Every row comes from one small tree of marks. Brackets hold a mark, then the marks that hang from it, in alphabetical order. Every link used is in the known rows. Which tree was each row made from?
Known rows:
(moker favedo (tufunil tulot)): [  6.7 -33.0 -24.6  -1.4  46.8 -27.7 -24.3  17.4  -0.9   4.5  25.7  14.0
  14.2  -8.7 -42.3 -31.2 -25.3  51.1  17.7 -23.4]
(gizot kogib): [  7.6  -3.2   4.2  18.5   3.4 -13.3  -4.6  23.1  13.8  -5.5  27.8  -6.1
 -21.8   1.2   7.9 -55.1  31.6  39.6  29.4 -35.3]
(tufunil (moker favedo gudit) (tulot fisi kogib)): [  5.6  -4.1  14.4 -10.6  31.9  11.4 -10.0   8.3 -40.2 -12.5  -0.8  23.8
  -8.8 -13.4  -6.3   9.4 -31.7  17.9  21.1   6.6]
(fisi (tulot kogib tufunil)): [ -1.1  10.3  -2.0  -2.2  -2.5  16.5  14.3  22.4  11.0  -7.9   1.3  -6.0
 -60.7  -4.5  -9.4 -19.9   3.4  20.7 -18.3 -22.6]
(tulot favedo kogib (tufunil (moker gudit))): [ 18.5   8.3  21.1 -31.8  10.3  24.5  24.4 -11.5   9.9 -21.8  10.5   6.7
 -36.1  -7.9 -30.0   3.2 -11.5 -15.8 -28.3 -10.2]
(tulot favedo fisi kogib): [  7.9  37.1  -3.5   2.2  -6.8  15.2   5.7   9.1 -14.5 -20.7   2.8   4.4
 -25.0   5.5   1.2  14.0  11.5 -23.5  -7.6   2.4]
(fisi tulot): [ 10.0  -6.3   0.1  28.3  16.2 -11.0  -3.4  20.9   0.6   2.0  13.3  -6.3
 -28.1   1.6  14.5 -55.3  13.1  40.1  20.4 -26.5]
(moker favedo gudit): [ 10.1 -16.9   3.9   5.0  39.4 -19.1  -7.0  25.3   1.1  -0.7  14.9  28.2
  -9.6  22.8 -22.8 -36.5   2.1   9.8  29.8 -14.3]
(moker favedo gudit kogib tufunil): [  0.6 -37.5   6.6  12.8  67.8 -25.0 -23.1   5.9   9.5   9.4  14.1  51.4
 -10.3  28.2 -30.8 -24.3   4.1   7.4  25.3 -10.6]
(fisi (tulot favedo kogib (tufunil (moker gudit)))): [ 16.3   1.2  19.9 -24.1   5.9  30.3  15.0  -7.0   9.4 -12.2   0.1   7.5
 -56.2 -13.5   5.9  -3.2 -12.7  -5.9 -27.3 -10.7]
(tufunil (moker favedo kogib)): [ 17.9 -12.9  20.3   5.5  48.3  -6.1  -4.7   7.9 -21.6   1.4  12.9  31.9
  -1.5   3.3 -31.2 -37.6 -16.2  26.4  18.7 -19.2]
(moker favedo gudit kogib (tufunil tulot)): [ -0.8 -51.1   3.3  17.4  79.3 -17.1 -37.6   5.3  14.5   4.8  11.2  43.1
  -8.0  13.0 -25.8 -26.7  -1.6  36.6  37.3 -11.2]
(tufunil moker): [ 23.2  -2.5  13.6   7.3  23.7 -15.2  14.9   1.6 -19.6  -6.8  29.0 -10.7
   5.6 -12.4 -26.3 -48.9 -13.7  40.7  13.8 -27.4]
(fisi (tulot favedo kogib tufunil)): [  7.8  17.3  -6.1 -14.1  -9.3  29.4  10.7  13.8  21.2 -12.4  -2.0  -0.3
 -61.7  -4.7  -0.6  -5.3   6.7  -4.3 -31.8 -17.1]
(fisi (tulot favedo kogib (tufunil moker))): [ 18.4  13.3   8.3 -27.0  -8.3  31.1  19.6  -2.9  -0.1 -11.9   3.4  -4.0
 -48.4 -24.1  -4.4  -5.2 -20.1   5.8 -38.3 -18.8]
(moker favedo gudit kogib (tufunil (tulot fisi))): [ -7.6 -36.0   3.1  21.6  74.2 -16.0 -35.6   5.1  -6.2   0.7   7.3  41.1
  -2.7  15.6  -7.8  -2.2  -3.3  21.1  38.5   6.1]
(tufunil (moker gudit) (tulot fisi)): [ 12.2 -14.1  22.5  18.0  43.0  -5.2  -1.8  -4.5 -24.9 -15.7  18.1  -6.9
   5.3 -13.5   6.4 -26.4 -12.9  41.7  37.6  -3.2]
(fisi (tulot favedo)): [ 19.1   1.2  -3.4  18.0   9.5   0.4  -5.9  13.8   9.7  -2.5   9.4  -2.3
 -28.1   2.1  23.3 -40.9  15.1  15.7   7.3 -20.6]
(tufunil moker (tulot fisi)): [ 14.5  -2.5  10.5  16.4  30.0  -4.7   2.2   2.1 -33.7 -15.3  22.4 -19.3
  13.4 -25.4  -4.6 -27.4 -20.0  53.2  27.3 -10.8]

Write each row's tree:
[  5.0  21.7   3.0 -38.7   3.8  13.3  24.7  13.2 -36.6 -13.5   7.0  13.9
 -15.4 -11.7 -42.8  21.1 -41.7  -4.4 -26.7  -2.9] : (tulot fisi kogib (tufunil (moker favedo)))
[ 11.8  12.9  12.2 -24.5   4.2  13.2  32.1   1.4  -9.6 -17.1  17.3  -8.5
 -27.2 -18.9 -50.6 -13.2 -21.4  19.8 -27.3 -23.7] : (tulot kogib (tufunil moker))
[  8.6   7.3   2.0 -13.7  19.1  11.6  -5.2  14.1 -49.0 -12.7   2.9  13.0
   0.2 -23.5 -17.0   6.2 -40.5  28.2   8.5  -1.5] : (tufunil (moker favedo) (tulot fisi kogib))
[ 14.7  15.0  21.8  -3.8  26.6  18.1  19.4 -11.8  -4.6 -19.5  13.1   2.9
 -14.7  -1.9 -15.0   2.2  -3.9  -9.4 -14.2  -2.9] : (tulot favedo fisi (tufunil (moker kogib)))
[ 14.0   9.0  -6.9   2.3  11.0  22.8 -11.1  10.8   9.6 -22.2   3.9  -2.5
 -25.1 -13.3 -11.5 -13.0   7.9  22.2   3.5 -14.9] : (tufunil (tulot favedo kogib))
[ -9.6 -15.8 -11.7  -6.2  38.7  -8.7 -24.5  11.3 -16.4  -4.3   4.5  30.6
 -10.1   0.8 -17.6  19.9 -20.2  10.3  16.1   7.7] : (moker favedo gudit (tufunil (tulot fisi kogib)))
[  2.9  38.1  -6.6 -17.4  -9.2  23.6  22.6  10.4   3.9 -26.0   4.4  -3.3
 -35.3   2.7 -20.5  25.7   5.9 -29.2 -31.2   0.3] : (tulot favedo fisi kogib tufunil)
[ 20.6  19.4   6.3 -19.0   7.0   6.8  29.0  -6.4 -11.7 -20.2  22.9 -14.0
  -2.1 -12.1 -20.8   1.9 -19.4  -5.3 -22.2  -7.5] : (tulot favedo fisi (tufunil moker))
[ -0.6 -18.1 -25.4   4.7  41.6 -26.6 -22.2  16.6 -20.5   0.0  21.3  13.1
  19.4  -5.7 -23.8  -7.1 -27.4  35.5  20.4  -6.9] : (moker favedo (tufunil (tulot fisi)))
[  9.6  22.5  -7.2  -6.0   6.5   6.9  20.3  10.1  10.1 -21.1  18.1 -10.7
 -14.9   6.3 -17.4   1.9   7.5 -13.5 -15.1  -5.1] : (tulot favedo fisi tufunil)
[ -0.2 -30.9  15.5  30.0  62.8 -23.9 -13.7  -8.0  16.9   2.2  20.8  27.1
 -17.8  23.8 -19.8 -33.1  22.6  18.3  25.8 -14.5] : (moker gudit kogib tufunil)
[ 10.9 -13.0  26.1  10.3  35.0  10.8  11.4  -0.7   2.3  -1.7   8.8   1.4
 -39.1 -10.1  -5.0 -42.4  -3.2  40.1  -1.9 -26.1] : (fisi (tulot (tufunil (moker kogib))))
[ -5.8  31.1  -2.6  -8.3  -2.4  12.3  25.5  18.1  -6.7 -21.1   8.4  -7.3
 -34.9   3.4 -29.9  10.6   4.4  -5.0 -17.6  -5.0] : (tulot fisi kogib tufunil)
[ 16.1 -13.4  33.8  23.9  55.9  16.7 -15.0 -17.3  -9.4 -19.7   5.1  15.3
  -8.8  -2.2  21.9  -9.4   6.3  14.1  32.4   6.3] : (tufunil (moker gudit kogib) (tulot favedo fisi))
[  3.8 -39.4  -2.6  20.1  54.5 -25.8 -19.3  -1.1  15.1  -3.4  27.7   1.0
   0.3  -1.9 -21.0 -38.5   1.0  49.8  31.8 -18.8] : (moker gudit (tufunil tulot))
[ 12.3  15.1  -2.9   5.7  -4.7  20.4  -4.7  13.9   4.0  -7.6  -3.3   6.7
 -50.4  -2.2  19.7 -17.2  13.2   2.4  -6.8 -14.9] : (fisi (tulot favedo kogib))
[ 23.4 -26.8  35.3  18.2  61.4  17.0 -17.8 -17.1   9.6 -15.6   8.6  17.2
 -13.9  -5.4   4.4 -33.9   8.4  30.1  29.8  -9.4] : (tufunil (moker gudit kogib) (tulot favedo))
[  6.9  24.5  -7.1   6.4   6.4  23.1  -9.0  10.2  -8.5 -25.6   0.8  -3.5
 -20.6  -9.7   5.7  12.0   7.8   5.7   4.9   2.8] : (tufunil (tulot favedo fisi kogib))
[ 15.9 -26.1  33.2   7.2  60.3  -7.2  -8.3   3.3 -13.3   1.1   9.0  43.3
  -9.5  13.4 -20.8 -35.8  -6.9  15.4  29.1 -11.4] : (tufunil (moker favedo gudit kogib))
[  3.3  -5.5  39.2  10.2  47.9   5.8  18.2  -9.7  -7.4 -14.5  12.2  10.6
 -23.7   9.8 -13.2 -10.2   2.5   3.9   9.8   0.0] : (tulot fisi (tufunil (moker gudit kogib)))
[  2.5   8.2 -19.1  -1.8  13.7   6.2 -14.9  -3.8  -7.8 -16.3  10.1   1.8
  -8.2 -14.0  -9.2  22.7  -8.0   5.9  -6.4   1.5] : (moker (tufunil (tulot favedo fisi kogib)))
[ 12.0   7.6   3.1 -40.8   8.7  11.1  23.2  14.4 -16.2  -9.3  12.3  15.4
 -20.5 -14.3 -61.0  -4.3 -39.6   9.6 -28.7 -19.8] : (tulot kogib (tufunil (moker favedo)))
